Each row was made from one small tree. The marks that hang from a mark follow it in brackets, in alphabetical order. Every link used is in the known rows. Write each row's tree.
In the rows, zero is written as 128.
Known rows
lebob(gareb(femik tepa(susesib)) mebele): [181 201 104 124 137 130 105  27 121 139 108  92  88 161 149 130 110 142
 121 142 132 109]
gareb(femik(susesib) lebob mebele tepa): [222 172 148 146 166 120 139  17  64  86 171  73  88 172 128 121 162 128
 123 101 124 168]
tepa(gareb susesib): [140 155 125 108 122 128  98 120 137 102 116  98 106 134 139 149 131 173
  96 182  98 158]
femik(mebele): [135 168 135 124 113 115 119 136  91 122 119  96 128 133 148 100 124 131
 149 118 138 176]
lebob(gareb(tepa) mebele): [180 170 110 111 139 115 123  71  94 172  82 115 116 158 124  91 109 124
 129 104 134 120]
femik(mebele tepa): [161 179 141 118 137  88  99 149  84 109 118  77 150 147 139  98 117 130
 129 116 130 187]
lebob(gareb mebele): [164 172 120 116 105 103 118  99 111 178 105 122 110 154 124  95  94 126
 158 113 126 117]
gareb(femik lebob mebele tepa(susesib)): [190 186 121 143 167 134 126  12  97  51 168  72  68 167 129 152 156 170
  93 127 120 163]
lebob(mebele): [163 147 135 139 112 104 127 107 107 150 119 110 126 154 121 104 107 140
 146 123 139 144]
gareb(mebele tepa(susesib)): [147 168 113 124 137 124 152  56  92  80 129  85 104 171 128 142 154 164
  96 121 132 164]
tepa(gareb(femik(mebele susesib)) lebob): [195 184 138 120 143 121  82 126 117  96 136  79 118 134 194 118 108 111
 132 171 129 193]
susesib(gareb): [135 137 142  91 109 101 137 147 119 140 132 112 137 149 135 111 162 169
 121 144 113 167]
femik(susesib): [158 148 170 130  99 111 144 113  86 141 141 108 136 143 140 111 134 127
 145 131 125 161]
tepa(gareb lebob(mebele)): [185 143 116 117 143 109  98 130 142 124 106 112 122 145 143 115  82 142
 107 160 129 162]
lebob(gareb): [144 163 122 102 110 109 128 122 121 156 116 128 107 131 140 103 117 133
 141 121 109 129]
gareb(tepa(susesib)): [141 155 125 126 136 139 134  77 105 100 116  99 120 144 145 135 143 169
  86 145 129 157]
susesib(gareb(femik) tepa(lebob)): [138 129 121  81 143 121 120 147 146 110 161  90 133 160 187 130 144 152
 112 140 120 190]
lebob(gareb(femik tepa) mebele): [196 182 102 115 148 116 116  50 108 154 102  97 100 155 140 104 116 121
 137 121 130 112]
tepa(gareb lebob): [165 136 116 107 145 116 109 154 147  99 116 115 118 125 157 122 108 148
  94 170 109 174]
gareb(tepa(lebob)): [167 140 115 124 162 126 141 107 114  97 113 118 135 138 162 111 119 143
  82 131 143 170]
tepa(gareb lebob(mebele) susesib): [172 163 116 126 132 128  86 106 152 108 110 106 108 155 151 136  77 165
  90 185 132 159]
lebob(gareb(tepa(susesib)) mebele): [161 184 109 119 126 127 112  49 105 154  87 103 110 167 133 117 104 147
 114 123 136 118]
gareb(lebob mebele): [178 154 137 139 135 107 139  80  90  92 167 103  88 160 103 113 142 152
 129  95 116 169]

Write each row's tree
[183 168 107 122 162 113 157  57  99  79 141  77  99 160 134 133 164 138
 121 115 123 161] | gareb(femik mebele tepa)
[178 177  95 121 145 125 109  89 162  46 155  79  80 159 166 169 117 160
  93 184 112 174] | tepa(gareb(femik mebele) lebob susesib)
[206 162 104 127 153 116  92 113 157 105 126  99 107 145 159 129  90 139
 116 179 126 154] | tepa(gareb(femik) lebob(mebele))
[236 186 167 149 157  78 119  62  69  83 195  67 103 181 116 120 139 127
 138 109 107 175] | gareb(femik(susesib tepa) lebob mebele)
[184 176 111 109 159  92  97 124 135  50 137  81 112 169 145 150 103 159
  69 167 108 193] | femik(tepa(gareb(mebele) lebob susesib))
[208 158 121 118 165  84  79 142 129 110 106  95 144 161 138 113  72 140
  86 159 119 172] | femik(tepa(gareb lebob(mebele)))
[148 164 112 110 123 114 120  99 129  83 131  85  88 159 121 156 144 171
 106 160 103 168] | tepa(gareb(mebele) susesib)
[172 167  96 107 136 124 103 103 143 153 131 104 104 165 177 114  77 112
 152 111 132 142] | susesib(tepa(lebob(gareb(femik) mebele)))
[188 195 134 115 107  98 145  67  97 135 158  93  87 162 142 123 136 100
 180 109 109 133] | lebob(gareb(femik(susesib) mebele))
[164 126 106  99 155 125  87 141 138 135 112  95 126 165 149 122  84 142
 110 134 125 183] | susesib(tepa(gareb lebob(mebele)))
[161 187 110 127 105 121 105  91 138 143 116 128 106 161 165 121  63 143
 126 139 143 127] | tepa(lebob(gareb mebele) susesib)
[165 157 141 135 152 146 113  51  94  86 136 102  98 143 129 129 140 180
  76 134 123 161] | gareb(lebob tepa(susesib))
[205 170 137 155 140 115 100  61 108 118 161  95  87 151 118 112 110 150
 144 126 125 140] | gareb(femik lebob(mebele))
[160 170 147 115 125 126  96  77 130  94 180  90  93 150 147 144 161 196
 100 169 103 164] | tepa(susesib(gareb(femik lebob)))
[157 150 160 102  95  90 159 108  81 140 156  95 135 183 130 114 174 139
 148 117 126 178] | femik(susesib(gareb(mebele)))
[201 149 134 131 146 116  82  90 112 131 124 101  97 149  92 109 108 159
 114 143 109 155] | tepa(gareb(lebob(mebele)))
[159 158 127  94 120 115 143 106  92 142 149 106 114 184 161 112 106  98
 155  73 126 173] | femik(susesib(tepa(lebob(gareb(mebele)))))
[197 202 104 108 141  71 126  95 110 108 145  83  96 171 134 122 125 116
 145 110 100 142] | lebob(gareb(femik(tepa) mebele))
[165 158 141 123 139 135  80  89 129  90 138  99  84 134 122 143 128 189
  84 173  91 162] | tepa(gareb(lebob) susesib)
[166 141 110  97 152 101 158 104 108  92 128 102 131 179 148 111 156 160
  82 117 142 192] | susesib(gareb(mebele tepa(lebob)))
[176 151 150 110 137 110 111  98 123 113 173  99 103 146 136 116 167 174
 117 150 103 163] | susesib(gareb(femik lebob))
[244 181 178 161 152  86  89  62  77 125 171  74 120 176 118 107 100 123
 142 126 125 156] | gareb(femik(susesib tepa) lebob(mebele))
[151 141 156 112 122 127 128 107  99 132 167  76 121 157 162 130 145 117
 158 120 113 168] | gareb(femik(susesib(tepa)))
[177 170 109 120 117 109 117 109 126 158 109 132 114 152 152  95  65 120
 136 119 144 130] | tepa(lebob(gareb mebele))
[139 152 153 113 123 132 112 145  81 128 139  86 147 162 188 104 105 103
 150  96 155 211] | femik(mebele susesib(tepa(lebob)))
[165 182 115 109 143 122  82 128 123 101 118  69 107 125 158 124 135 134
 138 163 110 174] | tepa(gareb(femik(mebele)))
